What can hang from each mark
Q751: Q725
Q805: Q512 Q751
Q512: Q34
Q526: Q960
Q34: Q512
Q839: Q725
Q725: Q531 Q751 Q805 Q839
Q960: Q50 Q526 Q839
Q531: Q839

Each row was made from one small tree. Brackets hold a mark, then the marks that hang from it, in the order of their numbers. Every link used is in the known rows. Write each row's tree.
(in the rows, 128 means zero)
Known rows
[Q531 [Q839 [Q725 [Q805 Q512]]]]: [127  92  98 119 166  97 124 144 126 108 147 136 125 142 146 119 133 136
  77 123 157 132]
[Q725 Q751 Q805]: [114 146 132  96 129 153 144 160 104 137 154 127  95 131 137 142 158 136
 135 143 135 103]
[Q526 [Q960 Q50 [Q839 [Q725 Q751]]]]: [101 175 136 215 125  83 112  51 122  90 100  68 161  48  41 114 159 136
 122  84 100 126]
[Q839 [Q725 Q805]]: [114 108 124 131 127 100 138 124 112 135 128 129 153 104 128 144 144 130
  94 138 155  95]
[Q531 Q839]: [ 92  90 137 165 138 101  93 109 122 109 155 107 157 121 144 131 118 103
 125 105  93 134]
[Q805 Q512]: [103 104 134 129 126 150 118 126 138 141 153 133 147  98 165 131 127 122
 127 139  97 136]
[Q960 Q50 Q526 Q839]: [ 84 171 158 239  96 100  93  28 146 115  99  79 172  46  92 116 132 112
 133  93  58 155]
[Q526 [Q960 Q50 [Q839 [Q725 Q531]]]]: [151 162 150 242 118  80  92  55 142  93  73  81 180  33  33 124 131 124
 135  78  91 137]
[Q512 Q34]: [ 75 116 156 141 100 107 124 133 134 117 129 115 168 110 166 141  98 126
 128 118 100  97]
[Q725 [Q531 Q839] Q751 Q805]: [171 140 128 103 165 152 120 180 114 103 139 137  77 169 125 129 140 125
 147 120 145 132]
[Q725 Q531 Q839]: [155 119 154 151 112 155 110 142 126 123  83 128 144 125 127 146 110 121
 173 125 123 151]
[Q751 Q725]: [ 96  98 135 140 112 122 108 125 147 155 174 115 150 116 134 135 112 122
 124 144 105 131]
[Q725 [Q531 Q839] [Q805 Q512 Q751]]: [174 123 111  72 151 172 138 160 131 137 153 169  81 195 164 118 120 108
 158 141 129 148]
[Q725 Q531 Q751 Q805 Q839]: [181 158 143  93 125 184 138 190 108 126  97 140  79 162 118 142 142 138
 170 138 167 135]
[Q725 Q805]: [116 120 133 119 112 136 130 139 112 144 147 125 135 111 148 148 143 119
 129 136 119 100]
[Q531 [Q839 [Q725 [Q805 [Q512 Q34]]]]]: [112 104 107 106 158  82 127 174 134  92 132 128 136 156 158 118 104 149
  70 113 161 116]
[Q751 [Q725 [Q805 [Q512 Q34]] Q839]]: [125 129 117  71 105 156 129 205 147 138 142 127 105 186 154 123  92 161
 116 147 163 145]
[Q805 [Q512 Q34] [Q751 [Q725 Q531]]]: [139 131 135  66 118 167 142 179 180 156 154 164 107 187 171 112  70 132
 158 159 117 138]
[Q960 Q50 Q526 [Q839 [Q725 Q805]]]: [111 174 132 217 113  77 116  49 132 113  82  92 161  58  73 121 146 130
  95 101 116 131]
[Q531 [Q839 [Q725 Q805]]]: [118  92 113 142 153  76 120 124 110 109 140 120 146 134 125 129 133 126
  83 116 151 113]
[Q531 [Q839 [Q725 Q751 Q805]]]: [120 115 109 114 168  94 135 144 101 100 142 121 108 154 119 126 149 137
  94 119 168 115]
[Q839 [Q725 Q531 [Q805 Q512 Q751]]]: [174 123 109  70 144 161 167 150 137 156 126 186 102 161 150 127 132 126
 139 161 158 118]
[Q960 [Q839 Q725]]: [ 96 110 141 181 114  93 108  64 108 117  99 109 179  72 114 133 143 125
 105  98 108 134]
[Q725 [Q805 [Q512 Q34]]]: [105 135 134  87 114 144 139 181 137 125 145 134 126 139 184 134 113 146
 112 138 131 107]
[Q960 Q526 [Q839 Q725]]: [ 87 128 136 219 118  89  98  46 134 109  82  98 176  63 102  98 136 128
 104  99  98 140]
[Q805 [Q512 Q34] [Q751 [Q725 Q839]]]: [ 98 122 118  68  94 162 144 166 158 159 143 144 116 203 172 112  74 137
 151 151 131 154]
[Q751 [Q725 Q531]]: [149 111 144 140 121 141 106 148 158 150 150 129 136 125 118 133  97 121
 143 147 113 141]
[Q34 Q512]: [ 95 110 172 136 119 114 123 123 117 143 130 125 139  76 177 141 117 133
 125 166  77 123]

Write each row's tree
[176 116 121 105 150 136 137 165 138 132 116 160 121 117 135 134 133 140
 104 149 166 123] : [Q839 [Q725 Q531 [Q805 Q512]]]
[126  98  86  80 158 122 151 127 118 134 157 158 110 181 160 111 130 119
 110 137 148 131] : [Q531 [Q839 [Q725 [Q805 Q512 Q751]]]]
[166 124 123  94 128 135 163 129 121 154 115 168 118 153 131 138 133 116
 147 150 154  97] : [Q839 [Q725 Q531 [Q805 Q751]]]
[124 131 123  81  92 172 156 131 102 160 124 139 109 178 154 143 134 112
 172 146 133 121] : [Q725 [Q805 Q751] Q839]
[ 98  99 126 147 166  83 121 115 112  96 134 120 135 135 122 117 133 129
 100 111 143 127] : [Q531 [Q839 [Q725 Q751]]]
[127 148 130  95 116 165 140 168  96 131 121 120  91 158 130 145 151 142
 150 134 161 128] : [Q725 Q751 Q805 Q839]
[133 132 107  56 106 193 159 147 115 165 134 159  93 182 172 131 134 125
 163 156 138 139] : [Q725 [Q805 Q512 Q751] Q839]
[193 131 116  85 123 186 116 205 152 151 132 146  84 174 127 130 104 146
 139 160 166 167] : [Q751 [Q725 Q531 [Q805 Q512] Q839]]
[147 124 145 135 163 139 111 151 126  98 136 130 101 147 124 125 123 116
 153 111 120 146] : [Q725 [Q531 Q839] Q751]
[176 140 136  81 106 187 153 151 115 156 101 158 100 184 140 146 124 111
 192 145 141 130] : [Q725 Q531 [Q805 Q751] Q839]
[113 112 115  92 116 121 172 106 111 158 136 152 135 145 146 137 140 114
 125 151 145  88] : [Q839 [Q725 [Q805 Q751]]]
[115 137 115 181 113 105 101  88 112 109 109  85 155  76  78 112 164 138
 114  93 116 112] : [Q526 [Q960 [Q839 [Q725 Q805]]]]
[104 127 108  57 122 128 177 153 136 142 133 162 121 169 181 123 115 142
 109 150 158  92] : [Q839 [Q725 [Q805 [Q512 Q34] Q751]]]
[155 177 165 183 135  99 125  78 125  99  74 116 141  71  61 142 141 132
 124  97 127 145] : [Q960 Q50 [Q839 [Q725 Q531 Q751]]]
[124 113  97  70 130 141 169 125 124 162 147 164 118 152 164 127 140 130
 120 160 146 107] : [Q839 [Q725 [Q805 Q512 Q751]]]
[103 104 110  80 114 167 141 128 157 178 190 151 118 162 166 113 105 119
 146 168 104 149] : [Q805 Q512 [Q751 Q725]]
[177 145 118  81 177 168 123 199 129 108 151 151  60 174 138 117 137 138
 135 130 154 153] : [Q725 [Q531 Q839] Q751 [Q805 Q512]]
[171 119 116  80 114 198 132 160 159 169 133 166  96 194 142 113  89 122
 179 162 133 174] : [Q805 Q512 [Q751 [Q725 Q531 Q839]]]
[165 119 133 127 137 116 137 148 124 127 107 145 136 112 118 147 133 130
 116 139 161 103] : [Q839 [Q725 Q531 Q805]]
[ 84 126 136  78 109 153 153 139 146 143 146 150 131 159 199 120  94 125
 148 140  97 117] : [Q805 [Q512 Q34] Q751]
[ 89 158 145 249 109  63 106  17 145 107  77  84 188  33  75 111 130 122
 103  96  89 143] : [Q960 Q50 Q526 [Q839 Q725]]
[145  99 123 112 141 133 118 132 152 149 168 144 114 190 131 115  87  98
 165 137 107 159] : [Q805 [Q751 [Q725 [Q531 Q839]]]]
[ 98 167 149 233  98 101  85  43 131 107 117  63 179  37  68 127 143 116
 146  79  45 137] : [Q526 [Q960 Q50 Q839]]
[128 113  97  94 181 117 135 165 113 101 152 139  89 160 138 114 150 149
  84 129 174 133] : [Q531 [Q839 [Q725 Q751 [Q805 Q512]]]]
[117 130 119 106 142 117 153 144 102 129 134 135 112 128 121 138 161 144
 104 141 167  98] : [Q839 [Q725 Q751 Q805]]
[164 154 142  94 141 173 142 178 118 131 131 144  82 138 126 143 148 132
 154 143 146 112] : [Q725 Q531 Q751 Q805]
[ 95 125 130 214 117  93  91  62 121 102  98  81 180  56  80 108 149 132
 115  82  89 124] : [Q526 [Q960 [Q839 Q725]]]
[120 170 126 210 110  75 108  58 121 105 100  74 166  48  49 128 160 134
 107  88 106 114] : [Q526 [Q960 Q50 [Q839 [Q725 Q805]]]]
[167 115 135 131 150 131 110 160 124 110 137 127 117 149 131 138 117 113
 134 119 129 130] : [Q725 [Q531 Q839] Q805]
[101 151 140 241 112  66  97  31 131  97  95  67 195  30  48 120 144 126
 114  79  80 128] : [Q526 [Q960 Q50 [Q839 Q725]]]
[182 108 106  93 161 147 103 196 157 130 176 141  84 176 133 116 103 134
 115 145 144 166] : [Q751 [Q725 [Q531 Q839] [Q805 Q512]]]
[114 159 131 141 103  97 157  46 108 140 104 121 149 104  97 149 151 113
 124 114 117 117] : [Q960 Q50 [Q839 [Q725 [Q805 Q751]]]]
